What can hang from each mark:
j541: j538
j454: j610
j610: j454 j538 j541 j596 j613 j957
j957: j610
j538: j541 j610
j596: j610
j613: j610

Each row was made from one small tree. Brackets hold a mark, then the marks that hang from it, in the order of their numbers. Every link used is in the known rows. Write each row's tree.
Known rows:
[j613 [j610 j454 j538 j541 j596 j957]]: [  6.5   6.7  39.7   2.0 -20.7  13.3  25.8 -31.2  -7.9  26.7 -25.9 -25.3
  -7.6 -20.1 -15.3 -22.7 -21.9 -17.6]
[j538 [j610 j454 j541 j957]]: [  4.3  17.8  17.0 -19.2  -8.0   4.8   1.9 -16.7  -3.8  -6.2 -16.2 -15.6
 -18.0 -10.4   2.6  -8.2  -9.7 -25.5]
[j541 j538]: [-12.1  25.5   5.4  53.2  -6.4   5.9 -17.4  -9.4  30.9  19.1 -32.0  11.6
 -26.5 -11.3  19.2 -14.9 -15.8   2.6]
[j538 [j610 j541]]: [ -1.1  19.3  -1.2 -11.9  -5.9  14.6 -21.1  -9.6  14.1  -8.9  -2.9  -1.7
 -20.3 -14.4  12.4   8.1 -13.0 -25.7]
[j613 [j610 j541]]: [ -1.5  16.4  15.5  16.6  -6.4  14.6 -47.2 -14.9  11.5  -0.6  -9.8  -8.7
 -16.9 -20.6   1.8  -5.3 -23.0   1.4]
[j957 [j610 j613]]: [  5.0  28.8 -16.3  53.4  -8.5   2.1 -63.0  -1.1 -12.9 -10.0 -12.8  -9.3
 -18.1   3.8  22.1  16.1  -7.4 -13.2]
[j613 [j610 j454]]: [-10.4  12.9  26.4  35.4  -9.0   6.0 -52.5 -10.6  10.2  10.6 -22.2 -11.6
 -16.4 -16.3   3.2 -23.7 -31.2  -4.4]
[j610 j596 j957]: [  8.2   4.3 -18.2  40.7 -15.1  -9.3   3.6  -8.8  -8.6  13.8 -49.5  -5.0
 -25.5  -7.4  26.6   3.7 -14.3 -34.5]
[j454 [j610 j957]]: [ 11.6  10.9 -12.3  29.5 -13.4  -6.3 -55.4  -3.3  -1.3 -16.7 -25.9   0.2
 -22.8  -8.0  37.0  13.5 -15.7 -20.3]
[j596 [j610 j538]]: [ -3.0  14.2  -1.6  -6.5 -11.4  10.2 -18.1  -2.8   5.5   3.8 -20.7   1.7
  -8.9 -22.3   6.6  -2.4 -21.4 -20.9]
[j596 [j610 j538 j541]]: [  0.5   9.4   5.7 -32.6 -11.4  17.0  -6.7 -12.7   4.0  -6.6 -15.8  -3.1
  -4.3 -22.4  -3.0  -2.5 -15.5 -11.6]
[j596 [j610 j454 j613 j957]]: [ 15.5   1.1   0.7   2.7  -5.8  -1.4 -14.3  -3.5 -19.4 -12.8 -22.8 -16.4
  -8.4  -6.0  -1.8   1.4  -4.4 -15.5]
[j538 [j610 j454 j541 j596 j957]]: [  8.6   4.2   8.7 -19.7 -14.7   5.5  23.0 -19.8  -7.6   3.2 -18.5 -17.7
 -16.9  -8.5   3.4  -2.1 -10.8 -45.4]
[j613 [j610 j454 [j541 j538] j596 j957]]: [  9.0   6.4  33.2  15.2 -15.3   7.7  13.1 -29.8  -3.8  21.3 -22.8 -22.7
 -15.0 -15.4 -11.3 -19.7 -17.8 -16.8]
[j538 j541 [j610 j613 j957]]: [ 18.3  31.1   8.7  -7.4  -3.2  10.4  13.8  -7.0  -8.7 -11.3  14.0 -12.9
 -29.5   2.5  17.1  23.5   7.7   5.4]
[j613 j610]: [ -5.2  21.3   9.0  43.1  -6.5   7.7 -58.7  -5.7  13.4   9.4 -15.4  -3.6
 -21.5 -20.5  11.3  -5.2 -28.7  -7.7]
[j538 j541 [j610 j454]]: [ -9.0  21.4  27.8 -24.9  -8.6  11.3  -7.7 -11.1   7.4  -7.9   2.0 -10.4
 -25.5  -0.6  17.6 -10.8 -12.7   5.8]

Write each row's tree:
[ 20.0  -1.6   5.6 -10.5 -12.1  11.5  32.7 -18.4 -11.6  -0.6  -7.2 -22.4
 -12.7  -1.5  -3.2  11.7   1.9 -39.2]
[j538 [j610 j454 j541 j596 j613 j957]]
[  6.0   7.4  24.1 -39.8 -13.6   7.9  16.3 -19.8 -13.9  -3.7 -29.1 -17.0
  -2.4 -18.4 -12.8 -19.1 -12.0 -11.9]
[j596 [j610 j454 j538 j541 j957]]
[ -0.5 -14.3  31.6  10.3 -23.6  23.4  54.4 -22.5   2.0  24.2 -22.5 -19.2
  -4.1   7.9  -1.3 -16.3  -4.1   8.8]
[j610 j454 [j538 j541] j596 j613]
[ -6.2  -1.0  18.1  34.7 -15.7   6.6 -32.0 -13.4   6.7  20.2 -24.1 -14.0
 -15.0 -14.4   4.1 -18.0 -32.3 -24.6]
[j613 [j610 j454 j596]]
[ 21.0 -14.9 -11.8  17.6 -18.0  17.4 -14.3 -16.6  10.3 -12.4  -2.4  -4.2
 -11.9   0.3  19.2  27.3  -1.7 -20.1]
[j454 [j610 [j541 j538] j596 j613]]
[ 22.2 -23.4  11.6   6.0 -14.9   6.8  42.1 -28.0 -21.6  -3.8 -35.6 -30.1
  -6.1   8.0  -8.3  -3.9   8.3  -8.0]
[j610 j454 j541 j596 j613 j957]
[ 13.7  11.5   7.3  -3.8 -18.9   8.5 -15.3 -18.8  -0.3 -11.1 -20.8  -5.3
 -12.4 -13.4  19.3   6.8 -10.8 -10.9]
[j454 [j610 j538 j541 j957]]
[ 14.1  12.6  -8.5 -12.3 -12.2   7.1  17.3 -14.9  -4.1   1.7 -11.6 -10.0
 -22.2 -13.0  11.6  16.6  -8.3 -47.9]
[j538 [j610 j541 j596 j957]]
[  2.9  -0.3  12.8  -4.9 -11.6  14.3  -3.9  -6.4  -2.0   1.8 -16.7 -11.0
   0.3 -11.1  -8.1  -7.4 -11.0 -11.6]
[j596 [j610 j454 j538 j613]]
[  5.7  27.7  16.5  36.3  -6.2   7.7  17.7 -12.9  13.5  20.3 -14.0  -4.0
 -23.4  -6.5   3.3  -5.3  -2.8 -17.0]
[j541 [j538 [j610 j454 j613 j957]]]
[ 15.5   6.2  -5.3   3.5 -13.4   0.8 -43.8 -13.2  -2.9 -26.9 -20.5  -4.9
 -18.3  -8.1  27.5  13.3  -9.5 -11.5]
[j454 [j610 j541 j957]]
[ 11.7   3.0   2.6 -22.8  -9.0  23.1   2.4 -11.2  -0.8  -9.9  -4.8  -8.0
  -0.3 -15.2  -9.7  11.1  -3.2  -6.3]
[j596 [j610 j538 j541 j613]]
[  5.0   5.2  12.4 -10.4  -6.0  18.8  -6.1 -13.1   7.4 -11.1   1.4 -14.3
 -11.2  -3.5  -2.4   3.9  -3.2 -16.8]
[j538 [j610 j454 j541 j613]]
[ -0.6  12.1   8.9   6.6 -19.3  12.4 -35.3  -9.5  13.3  -7.3 -11.5   2.7
 -16.9  -8.9  32.4   4.1 -18.1   1.4]
[j454 [j610 [j538 j541]]]
[ 17.4   8.4  17.8 -15.4 -12.4   9.6  40.1 -15.2 -14.9  -0.5   4.9 -23.3
 -23.0   8.2   9.9  10.8   4.4 -12.5]
[j538 j541 [j610 j454 j596 j613 j957]]
[ 19.4 -15.3  30.2  -4.5 -22.7  18.3  82.1 -35.7 -17.7  18.9 -36.7 -30.5
   2.5   0.3 -20.1 -13.0   6.8  -7.8]
[j610 j454 j538 j541 j596 j613 j957]
[  8.1  22.9  -1.7  29.5 -20.7  12.8  -3.9 -12.8 -16.4   9.6  -6.8 -14.9
 -13.9   5.3  16.5  15.1  -5.7 -13.1]
[j957 [j610 [j538 j541] j596 j613]]
[ 26.8   0.1  -8.8  13.6 -11.0   6.4 -34.6 -11.7  -7.4 -30.4  -9.4  -9.8
 -14.3  -1.1  20.6  26.8   3.0  -5.0]
[j454 [j610 j541 j613 j957]]
